Known rows, with every step that occurs:
kuzu, gugi, bezazun, mipefit: [-13 -13   4   0  15   7   4   5 -14 -36  17 -13 -41 -36   9  -4  -4   5
  20  39  13  13  23 -26   1  20 -14  -9 -17   4  25  22   8 -16 -21  15
   2  24   6  12 -11  -3  -2  13  -7  27   2  -5   7   2   9 -41  22  -7
 -14   1   7 -12 -23  41  -9  -1  18   2 -21  -6   8]
koba, nurek, venug, gugi, guzat: [  2  -7   6 -23  10 -11 -15   4   3   6  13  -1 -18 -29   9 -17  -2   4
  13  36   0  16  10 -39  15  18 -14 -21  -7   6  33  10  -8 -11  -3   6
  -5  28  -2  32 -13 -20 -13  -1  -9  16 -18   7  32   0  34   0  -2 -29
   7 -20  11  24 -12  45   2   5  19   4  -8  24  25]
bezazun, mipefit, guzat, gugi, venug: [ 10   9   9   9   9  10  -8  23 -21 -19   8 -27 -31 -32   9 -11   2  13
  11  -6  23  -5  10 -31  -6  21 -22 -17 -28 -13   3  20   7   7   6  23
   3  24 -11   7 -14 -31  -5   4   0 -10   7   3   1 -19   0 -22  12 -17
  -9  -3 -12  -3 -17  37   7 -23  21  -6  -2   3   5]
nurek, koba, mipefit: [-26 -10  11  -8  36  -7  -2  -9  -9  14  18   3 -39 -36   4  -9   3   6
  29  33  -1  12   5 -44   9  19 -18 -21 -30  -9  26  16 -14  -6 -22  34
   6  13   2  29 -21 -15  -3  -2   7  21 -19  12  14   2  21   4  10 -28
   0  -4  18  -1  -6  54  -6   8  12   1 -12  30   1]
bezazun, mipefit, guzat, gugi, venug, nurek, koba: [ 17  12   1   0  14   0 -16  16  -3 -20 -12 -13 -24 -32  16 -16  -9   5
  -8 -12  17 -16  14 -36  13  25 -16 -19 -32 -13  10  18   8   0  10  27
  -6  26  -1  25 -14 -32  -8   4   7  -8   6  10  18 -24 -14 -10   6 -23
   3  -7  -4 -21   6  30   3 -16  21 -13  12  15   3]
guzat, mipefit, bezazun: [ -8   0  30   5  27  -6  -7   7 -22   0  -3 -13 -29 -12   0   6  -6  19
  44  10  12  -1   2 -32   2  11 -25 -17 -24 -10  16  -9  -2  -3   2  22
   5   8   5 -15  -3 -30 -10  -5  23  -8   4  17 -10 -18  -2 -22   2 -11
 -15   4   0  11  -5  50 -11  -3  18  -6   8   9  14]
koba, nurek, venug: [-27  -1   8  -3  26   4  -2  -8  -4   5  10  10 -30 -31   1 -10   6   4
  31  33  -4  27   0 -38  16  20 -17 -17 -24  11  41   5 -20 -12 -11  23
  -1   5  -6  25  -8 -22 -18  -8  -3  17 -20   5  18   6  33   0  11 -19
   9 -18  14  23  -6  50 -13  11  15   9  -7  23  18]
bezazun, mipefit, guzat, gugi: [ -3  -4   8   8  12  -4 -10  16 -27  -4   5 -23 -23 -19   2 -13   0   9
  19  -4  10   5  14 -36  -4  21 -31 -18 -34 -18   7  16   1   8   7   8
   7   7 -14   3  -3 -40  -8   8   3 -13  -1   0  -2 -23  -7 -29  18  -8
 -12   1 -10  -2  -9  36 -10 -14  22   4   3   7   9]
mipefit, guzat, gugi, venug: [ 11   6   4  19  14   0  -1  18 -20   6   6 -34 -26 -25   1 -15   2  13
  23  -8  19  -4   1 -24  -9  10 -13 -25 -21  -9  12   5  -8   7   3  23
  -3  18 -22   4 -11 -27  -1  -4   0  -3   0   8   7   1   1 -13  12 -23
   1 -12  -9  13 -17  37   3  -4  18 -15  -2   0  21]
venug, nurek, koba, mipefit, guzat, gugi: [  6  -5  10   1  23 -19 -14   5  -8   7  -2   0 -17 -10   9 -15  -8  11
  13  -3  -3  -6   4 -40  11  20 -23 -24 -32 -16   8   7  -4   6   4  21
  -4  19 -10  23 -22 -41  -3  -1   2   1 -10  10  16 -22  -2 -16  -6 -21
   0  -6  -1  -5   9  35 -12  10  27 -16  -2  29   7]
bezazun, mipefit, guzat: [-31 -12  22   0  20  -4 -12   6 -31 -11   0 -11 -30 -18  -1  -8  -1   6
  22  11  12  -3  13 -40   3  12 -20 -21 -37  -7   6  20  -2   0   2  20
  26   9 -12  -5  -2 -16  -6  10  18  -5  -2   2  -6 -21   3 -22  28 -13
  -6  -5  -2   6  -4  52  -2  -9  22   5   4  -3   9]
bezazun, mipefit: [-38 -13  13  -7  25   2  -3   6 -21 -18  10  -8 -27 -25   3  -2  -6   2
  23  28   6  12  15 -42   7  17 -19 -20 -35  -4  27  29  -8  -7 -11  22
  13   8  -5   6 -12 -23 -14   7  11   7 -10   4   0 -10  11 -16  33 -12
 -10  -3   9  -4 -12  54  -9  -2  21   9  -3   6  11]
gugi, venug, nurek, koba, mipefit: [ -8  -6  10  -9  33  -1 -12   1   6 -21   6  10 -26 -34  18  -6 -12   0
   7  28   9  -7   4 -35  12  26  -4 -27 -24  -4  28  23 -14  -9 -16  42
   1  31  -2  26 -39 -17  -5   1   0  21 -10  10  28   1  20  10   7 -40
   6 -17  23 -11  -2  47   3  13  13 -15  -5  27  10]
koba, mipefit, guzat, gugi: [ -2  -1  20  13  20  -7  -3   9 -24  10  17 -23 -21 -20  10 -14   8  13
  31   1   2   7   7 -33 -12   9 -33 -26 -25 -16   0   8  -3  10   0  17
   9  10 -21  11 -23 -44  -1   0  -2  -3  -5   3   0 -17   5 -22   0 -17
  -4  -2   1  18  -9  40 -12  -3  20  -6  -7  14   6]
nurek, venug, gugi, guzat, mipefit, bezazun: [ 29  10  31 -24  11  -3 -19   7 -10   2  -5 -13 -25 -22   7  -1  -5  27
  22  16  13  -4  11 -42   3  16 -27 -21  -8 -12  14   0   6  -4  10   3
  -9  25   9  -2   2 -23 -17   0  14   3   4  16   5 -27   1 -11  -6 -18
  -3   4   5  15   3  41  13 -19  31  -6   9  15  20]
koba, mipefit, guzat, gugi, venug, nurek: [ 20   4  16   9  10  -4 -10  22 -12 -19   2 -11 -16 -23  21  -9 -12   7
   9  -4  15  -8  -1 -26 -10  23 -20 -31 -17 -11   4  11   0   8   5  27
   1  29 -20   6 -43 -41  -6   3  -8  -5   9   8  20 -13   0 -17  -9 -32
   0 -10   2   8  -6  34  -5   4  24 -20  -8  16  12]
gugi, bezazun: [-16 -10   5  21  21  -3   0   3 -14 -20  16 -15 -32 -30  -2 -10   2   6
  32  35  13   2   2 -24   9  15  -4 -12 -19   1  30  19 -14 -16 -18  22
  11  15  -2   6  -9 -12  -3   3   0  20   1   5   5  14  22 -13  22 -19
  -9 -11   3   4 -20  47 -12  22  13 -21 -25   2  22]
gugi, guzat, mipefit: [ -3  -5  16  -7  21 -10 -14   9 -17 -17   3 -25 -26 -53  -6   6  13  21
  32  28  21  -4   7 -34   3   9 -24 -22 -23  -5  16  18  -7  -6  -8   4
   2  26 -13   5 -22 -13  -5   7  10  -8  -7   9  -7   2  12  -4   7 -12
 -11  -1   1  -1  -4  49   6   2  19 -15  -8   5  11]
mipefit, bezazun: [-23 -11  18   4  23  -3  -2   6 -26   8   9  -7 -34  -7  -7 -17  -9  15
  44  23  11   4  -2 -31   3  13  -8 -20 -26   0  20  -7 -13 -12  -9  29
  12   1   3  -8   6 -15 -12  -1  18  12   1  12  -2  -8   9 -20  18 -19
  -6  -7   9  17 -12  52  -8   7  15  -9   8   5  28]

Rows:
[  7  -1  -4  20  17   3  -8  15 -18 -34  17 -20 -24 -34  10  -8  -5   9
  15  16  13   2  10 -28   5  21 -21  -2 -18 -13  13  30   0  -2 -12   4
  -5  18   5  15 -14 -36  -4   3  -6  -1   8   2   6  -7   5 -24  18  -8
 -22   6   4 -13 -25  26 -10   0  17 -17 -18  10   6]	guzat, gugi, bezazun, mipefit
[  1  -5  22  16   7  -7 -10  20 -18 -19   7  -6 -26  -4  12 -14 -13   6
   3   6   9  -3  12 -37  -1  14 -13 -13 -16 -16   5  19   6  -3   8  14
  20  21   4   0  -6 -23  -3  10  10   8  11  -1   8 -26   6 -29  23 -18
 -16  -5  -4  -4 -15  34 -10  -7  24   3  -5   0   7]	venug, gugi, bezazun, mipefit, guzat
[-12  -9  12 -10  21 -11 -12   9  -1  17  13  17 -23 -12   9 -11  -7  -1
  17  23 -14  25   1 -39  22  24  -7 -22 -12   3  41  -1 -13  -8   2  20
   1   9  -5  21 -12 -32 -15 -13  -7  22 -23  13  32  -2  22  -1  13 -26
   3 -24  23  25 -11  54 -19   9  21  16  -9  29  27]	koba, nurek, venug, gugi
[ -4   3  16  -2  22  -7 -11   1  -2 -10  -3  -1 -32 -28  15 -13  -5   2
   3  14  12 -12   3 -37   4  19  -7 -31 -30  -4  10  11  -1  -1  -7  44
   8  32  -6  18 -31 -12  -6   7  11  15  -1  13  20  -8  13   1  -4 -39
  14 -13   6   1   6  47  11   2  15 -12   0  19  -1]	gugi, venug, nurek, koba, mipefit, guzat
[ 28  12  26 -19  10  -4 -21   8  -6   1  -5   3 -24 -27  17   1   2  18
  25  20   3   8   0 -37  11  21 -28 -11   1  -9  11 -10   6  -4  12  -1
 -10  29  12  13  -3 -31 -15  -1   3  -4  -5  10  18 -20   9 -14 -22 -18
  -6  -3   1  21   0  31   5 -10  18   5   7  28  14]	koba, nurek, venug, gugi, guzat, mipefit, bezazun
[  2 -25  10 -11  13 -18 -10  17 -14   2  19 -15 -20 -20   3 -12  -3  10
  21  32   5  -2  16 -34   0   7   1 -32 -14  -1  26  22 -14 -10  -7  12
   4  18  -8   6 -15 -15  -4   9   0  13  -7   4  14   7  18  -2  29 -25
  -8 -18   9  11 -13  48  -2  14  29  -7  -8   1  33]	venug, gugi, guzat
[ 20  -3  22 -14   8   2   0   7 -19  -5  -2 -30 -41 -37   7  -4   7  28
  42  27  24  -1  11 -23  -9  17 -32 -19 -11   1   9 -10  16 -11 -12   7
  -5  28   4  -3  -7  -4   4  15   8   3   6   5  -5  -8  -7 -32  -9 -10
 -15   9  -8   2  -5  36   9 -11  22  -2   7  -4  21]	kuzu, gugi, guzat, mipefit, bezazun
[  9   7  21   6   3   2 -26  10  -1 -23   1  10 -32 -18  21 -13  -5  -1
  -6  13   1  13   5 -35  11  25 -22  -6 -11  -4  11  10   6  -1  13   9
   8  25  13  24  -9 -30 -11   6   0  12   1  -2  23 -25  17 -24  -1 -17
  -2 -15   6  13 -13  28  -1  -9  22  10 -13  18  -5]	koba, nurek, venug, gugi, bezazun, mipefit, guzat
[ -9 -10  22 -16  21 -12 -10   4 -15  24   9  -2 -20 -10  -1 -10 -16  13
  13  20   4  20   6 -45  12  18  -7 -32 -19   0  37   8 -15  -9  -4  24
  -1  -1  -9   7  -1 -23 -22 -13   6  28 -14   9  18  -8   6   2  27 -26
   3 -14  20  21  -8  57 -11   3  28   6  -5  13  35]	nurek, venug, gugi
[ 22   4   3  22  16 -12 -11   5   0 -11   1   1 -19 -25  17 -17  -3   8
   9   1  10 -12  -1 -28   6  25 -23 -15 -17 -13   2   8   2  -2   4   9
  -3  32  -1  28 -19 -36   3   2  -2   5   3  10  28 -18   3 -16 -12 -23
  -7   1   0 -13   3  23 -13  11  18 -28 -19  25  -2]	venug, nurek, koba, mipefit, guzat, gugi, bezazun
[ 19   0   8   6  10   2 -14  23 -12 -33 -10 -13 -15 -24  19  -7 -16  11
   0  -6  21 -13  11 -34  -1  25 -15 -22 -21  -9  10  24   8   4  11  22
  -1  30 -13   5 -20 -37 -11   7   2 -17  13   6  12 -27 -12 -25   9 -19
  -2 -12  -8  -9  -3  33  -3 -13  25 -14  10   1  10]	bezazun, mipefit, guzat, gugi, venug, nurek
[-11 -14  12   0  23  -4  -6  16  -8 -32   2  -6 -22 -26   9 -13 -16   1
  13  28  16  -7   5 -31  11  16  11 -34 -24   6  35  16 -13 -11 -13  40
   9  23 -10  -2 -24 -14 -15   0   6   7   5  10  16   9  16  -2  22 -34
   1 -17  14   3  -9  57  -3  15  20 -19  -6  -3  34]	gugi, venug, nurek
[ 11  -1  22  -8  13  -2 -10   6 -20 -12  -2 -23 -34 -33  -2  -1   5  20
  44  22  19 -16   1 -34  -5  12 -24 -18 -21  -9   3  -1   1  -9  -9   4
   1  22   1  -5  -3 -15  -7   7  22 -11   6  15 -14 -13   5 -15  -4 -10
 -16   6  -6   6  -1  44   6  -7  16 -19   6   4  16]	gugi, guzat, mipefit, bezazun
[ 15   1   2  36   8  -5   3  11 -21  -4   8 -35 -26 -20  -4 -19   3  15
  28  -4  19  -7  -1 -21  -2  11 -21 -17 -17 -14   8   4  -5  -4   1   6
   6  17 -11   5   2 -29   1   1   3  -3   5   4   8  -3   5 -25   6 -15
 -12  -1 -15   7 -15  25 -10   8  23 -22 -19  -3  22]	mipefit, guzat, gugi, bezazun
[ 17   2   8  16  12  -9  -9  24 -14 -15   1 -22 -16 -15  12 -18  -6   7
  14 -10  20 -12   4 -31   2  14  -3 -32 -20  -5  13   7  -6   6   9  28
  -2  25 -19   0 -16 -35  -9   2  -4 -14   8   7  14 -11  -6 -16   5 -28
   1 -17  -8   4  -9  38  -7   4  27 -24   2  -2  28]	mipefit, guzat, gugi, venug, nurek
[ 16   2  18 -21  14  -6 -21   8   6  -7   6   0 -25 -43  12   0   8  13
  19  30   2  10   7 -34  11  19 -25 -18  -5  -7  26  12  -6  -2   5  -2
  -8  30  -7  23 -28 -32  -7  -4  -6   2 -16   9  23  -7  21   1 -11 -20
  -1  -6   7  16  -3  41   0  -5  23   5 -11  23  12]	koba, nurek, venug, gugi, guzat, mipefit
[ 21   4  -1   6  18  -8 -12  15  -5   5  -8 -14 -22 -23  10 -21  -8  10
   9 -12  12 -18   1 -30  17  21  -4 -25 -26  -6  18   4  -4   0   4  33
 -12  26 -11  20 -11 -27  -7  -2   8   2   0  13  21  -9  -8  -1   4 -32
   8 -15  -4 -11   6  41  -1  -2  21 -21   4  14  20]	mipefit, guzat, gugi, venug, nurek, koba
[ 13  12   8  11  25   2   2   2 -10  12  13 -18 -35 -42  15 -22  10  12
  13   1  10  -4   4 -26  -5  17 -29 -18 -25 -16   0  11  -2   9  -9  33
  -3  26  -7  33 -26 -25   2  -1   1  17 -11  10  14  -5  13  -3  -8 -23
   7  -2   0   2  -8  34   7 -14  14  -5  -6  23  -2]	nurek, koba, mipefit, guzat, gugi, venug
[  2 -11  15 -28  14 -15 -15   7  -9  11   7 -14 -16 -34   2  -9  -2  10
  11  33   8   4  12 -39  11  17  -5 -30 -15   0  31  22 -11 -10  -4  11
  -2  19  -9  18  -6  -8 -16   2  -2  25 -11   7  25  -2  22   5  19 -24
   7 -12  15  17  -5  49   7  -3  27  -2  -6   8  30]	nurek, venug, gugi, guzat
[  0   3  11  -1  12   6 -16   8  -1 -30  12  13 -26 -25  21  -5 -12  -4
  -6  32  -2  20   7 -34  16  33 -17  -3  -3  -2  23  18   2 -11   2   7
   0  28  18  33 -15 -32 -14  -1 -11  19  -7   3  32 -11  26 -16   9 -19
  -2 -11  19   6 -18  32 -16   0  18   8 -16  26   2]	koba, nurek, venug, gugi, bezazun, mipefit
